Known rows, with every way that one mark hangs from another:
vude{mukim{fifoned{lutuz}}}: [-0.52 -0.03 -2.31  5.97  1.11 -1.19 -4.08 -0.14  1.28  0.48 -0.07  0.06
 -0.86  2.29  0.03  2.57  1.73  0.44 -0.01  0.88 -1.85]
vude{mukim}: [-0.43  0.00 -2.06  2.04  0.40 -1.36 -2.47 -0.11  0.43  0.42 -0.61 -0.19
 -0.38  0.33  0.03  0.15 -0.13  0.01  0.28  0.99 -1.25]
lipa{mukim{fifoned}}: [-1.23  0.27 -2.57  4.24  4.44 -1.18 -1.63  0.59 -1.05 -0.21  1.71  0.51
 -1.23  1.49  1.31  0.46 -1.66  0.69 -0.59 -1.18  0.67]
mukim{fifoned{lutuz} lipa}: [-0.62  0.01  0.13  5.27 -2.05  0.18 -3.24  0.75  0.98  0.44 -1.73 -0.12
 -2.32  3.57 -1.74  2.81 -0.48 -0.73 -0.28  0.31 -1.94]
kebu{geposik lutuz{lipa{mukim}}}: [-1.93 -1.33  0.37  2.56  2.01 -0.86  2.08 -3.40 -2.43 -3.85  1.99  0.89
  1.60 -1.05 -1.20  1.36  0.26 -0.05  5.94 -0.47  2.88]
lutuz{kebu lipa{geposik mukim{fifoned}}}: [-0.77 -1.31 -3.11  4.32  3.16 -2.91 -1.56  0.40 -2.29  1.27  2.67  0.95
  0.30  0.33  0.32 -3.47 -0.34  0.76  0.95  2.17 -1.12]
vude{mukim{fifoned lipa}}: [-1.68 -0.16 -2.44  6.11 -0.88 -1.39 -5.81  0.34  0.20  0.76 -2.08 -0.46
 -2.29  3.23 -1.28  0.53 -2.94 -1.00 -1.04  0.63 -4.14]
vude{mukim{fifoned lipa{geposik{kebu}}}}: [-1.21 -0.10 -3.53  5.56 -0.93 -2.28 -6.79  2.42 -4.06  2.81 -3.04 -0.06
 -3.05  3.52 -0.54  0.17 -3.31 -0.74 -0.73  2.91 -7.17]
divu{kebu{geposik lutuz{lipa{mukim{fifoned}}}}}: [-3.03 -1.17 -1.67  5.64  3.02 -1.93  0.17 -5.97 -2.66 -1.91  2.68  0.00
  1.44 -1.11 -1.03  0.09 -0.85 -0.75  5.35 -2.23  0.84]
mukim{lipa{geposik}}: [ 0.28 -0.33 -0.85  0.47 -3.18 -1.00 -1.57  0.67 -2.91  2.19 -2.84  0.28
 -2.11  0.92 -1.97 -0.01 -3.11 -0.73 -0.50  2.47 -2.32]
vude{mukim{fifoned}}: [-1.00  0.24 -2.60  5.34  1.64 -1.59 -4.27  0.01  0.27  0.55 -0.04 -0.40
 -0.89  2.02  0.47  0.29 -0.58  0.05 -1.19  0.36 -3.08]
vude{mukim{fifoned{lutuz} lipa{geposik}}}: [-0.13 -0.16 -3.02  6.35 -1.95 -2.18 -5.72  0.68 -1.43  2.56 -2.29  0.32
 -2.86  3.15 -1.69  2.51 -1.11 -0.35 -0.52  2.97 -4.19]
mukim{fifoned}: [-0.94  0.20 -0.29  3.39  1.38 -0.20 -1.92  0.11 -0.25 -0.01  0.89 -0.23
 -0.75  2.01  0.62  0.24 -0.46 -0.04 -1.38 -0.70 -1.88]
fifoned{lutuz{lipa{geposik}}}: [ 1.76 -1.56 -0.77  0.26 -1.70 -1.00  1.55 -2.00 -0.53  1.83  0.32  0.44
  0.84  0.36 -1.41  1.44  4.13  1.65  0.53  3.03  1.30]
fifoned{mukim{lipa{geposik}}}: [-0.01 -0.39 -4.03  1.48 -3.55 -0.91 -2.58  0.76 -1.88  2.06 -2.87  1.00
 -2.72  2.22 -2.08  0.17 -4.20 -0.90  0.39  2.96 -4.09]
geposik{kebu{lutuz{lipa{mukim}}}}: [-1.48 -0.79 -1.48 -0.34  2.54 -1.37 -0.38 -0.04 -2.84  0.12  0.58  0.45
  0.41  0.08  0.45  0.60  0.12  0.04  5.50  0.02 -0.40]
mukim{fifoned lipa}: [-1.47  0.02 -0.09  4.30 -1.47  0.01 -3.59  0.72 -0.19  0.34 -1.40 -0.34
 -2.08  3.10 -1.25  0.40 -3.19 -1.12 -1.45 -0.26 -3.28]
vude{mukim{fifoned{lutuz} lipa}}: [-0.89 -0.20 -2.09  6.78 -1.29 -1.28 -5.46  0.56  1.24  0.78 -2.17 -0.11
 -2.40  3.38 -1.64  2.71 -0.48 -0.66 -0.25  1.29 -3.13]
vude{mukim{fifoned{lutuz{kebu}}}}: [-0.63  0.05 -1.95  7.03  1.24 -1.73 -5.05  1.50  1.71  0.18  0.51  0.63
 -0.69  1.89  0.19  0.65  1.68 -0.74  1.62  1.21 -2.98]

Rows:
[-0.18 -0.14 -1.14  0.18 -2.86 -0.74 -2.69  2.50 -4.85  2.69 -3.50  0.36
 -2.44  1.62 -1.20  0.01 -3.04 -0.92  0.22  2.97 -4.82] | mukim{lipa{geposik{kebu}}}
[-0.03 -0.84 -3.58  5.10  0.80 -2.09 -4.08  0.10 -2.09  2.33 -0.56  0.07
 -0.56  2.78  0.10  1.38  3.08  1.37 -0.20  3.03 -4.34] | vude{mukim{fifoned{lutuz{lipa{geposik{kebu}}}}}}
[-0.07 -1.24 -3.41  0.04  2.32 -2.01  0.44 -0.18 -4.92  2.16  0.76  0.30
  0.31  0.45  0.42 -1.31  0.51  1.89  0.45  2.50 -0.42] | lutuz{lipa{geposik{kebu} mukim}}
[ 0.65 -0.43 -3.06  3.79 -4.00 -0.87 -3.33  2.59 -0.04  1.86 -2.28  1.91
 -2.35  2.03 -2.43  0.56 -1.61 -1.87  3.62  4.27 -4.01] | fifoned{lutuz{kebu} mukim{lipa{geposik}}}
[ 0.87 -0.64 -3.49  2.40 -4.42 -0.38 -2.09  0.70 -0.64  2.23 -3.08  1.28
 -2.63  2.78 -2.80  2.68 -1.20 -0.29  1.46  3.65 -2.76] | fifoned{lutuz mukim{lipa{geposik}}}
[ 0.15  0.31 -3.29  5.23  3.43 -2.73 -2.60  2.40 -2.83  1.63  1.83  1.72
 -1.59  0.86  1.09  0.63 -0.14  0.39  1.60  1.93 -0.58] | lipa{geposik mukim{fifoned{lutuz{kebu}}}}
[-0.22 -1.29 -2.28 -0.48  1.53 -3.05  0.78 -2.41 -3.42  1.60  1.40  0.69
  0.33 -1.42 -0.40  0.77 -0.66  0.52  4.66  1.26  1.71] | kebu{lutuz{lipa{geposik mukim}}}
[-0.46  0.23 -2.35  4.90  3.89 -0.88 -1.39  0.47 -0.21 -0.19  1.58  0.56
 -1.19  1.63  0.99  2.51  0.64  1.11  0.33 -0.77  1.74] | lipa{mukim{fifoned{lutuz}}}
[-0.28 -0.04 -3.88  3.56  3.90 -2.52 -1.81  0.75 -4.37  2.07  1.40  1.03
 -2.05  0.97  1.27  0.18 -2.43  1.06 -1.17  1.08 -0.63] | lipa{geposik mukim{fifoned}}
[ 0.52 -1.46 -1.46 -0.96 -0.53 -1.07  0.34 -0.49 -3.92  2.40 -0.06 -0.05
  0.67  0.52 -0.32 -1.52  1.76  1.35 -0.08  3.13 -2.74] | lutuz{lipa{geposik{kebu}}}
[ 0.21 -0.31 -2.47  2.79 -3.71  0.62 -2.04  0.45  1.96  0.29 -2.74  0.72
 -2.17  3.14 -2.67  2.81 -0.89 -0.75  1.92  1.77 -1.61] | fifoned{lutuz mukim{lipa}}
[ 0.73 -1.47 -2.82  1.67 -1.66  0.13  0.83 -2.20  3.06 -0.01  0.19  0.47
  0.78  2.00 -1.78  1.49  3.33  1.19  1.60  1.87  0.26] | fifoned{lutuz{lipa} mukim}
[-1.98 -1.41  0.29  2.28 -0.37 -1.00  1.60 -6.24 -1.95 -1.82  1.32 -0.20
  2.34 -2.35 -2.14 -0.20  0.39 -1.26  5.92 -1.23  0.44] | divu{kebu{geposik lutuz{lipa}}}
[-1.69 -1.51  0.05  4.65  2.58 -0.82  1.08 -0.68 -0.79 -3.96  2.61  0.97
  2.33 -0.97 -0.69 -2.99  0.91  0.02  3.43  0.60  1.67] | lutuz{kebu{geposik} lipa{mukim}}
[-1.43 -1.13 -4.29  2.82  2.60 -3.58 -0.92 -4.86 -3.66  2.95  2.21  0.02
  0.35 -1.22 -0.57 -0.52 -1.56 -0.39  4.16 -0.34 -0.13] | divu{kebu{lutuz{lipa{geposik mukim{fifoned}}}}}
[ 1.09 -1.23 -2.90  0.85  1.45 -1.56  0.88 -0.10 -3.09  1.79  0.56  0.79
 -0.07  0.66 -0.11  1.38  3.41  2.11  1.65  2.82  1.19] | fifoned{lutuz{lipa{geposik{kebu} mukim}}}
[-0.96 -1.22 -3.72  0.19  1.65 -3.48  0.58 -5.08 -3.29  3.00  1.70  0.01
  0.82 -2.69 -0.98 -0.54 -1.25 -0.34  5.26 -0.04  1.01] | divu{kebu{lutuz{lipa{geposik mukim}}}}
[-1.53 -1.08 -1.88  5.13  3.90 -1.88 -1.37  0.23  0.64 -0.56  3.14  0.41
  0.83  0.74  0.27 -3.28  0.00  0.33  1.51  0.00  0.02] | lutuz{kebu lipa{mukim{fifoned}}}
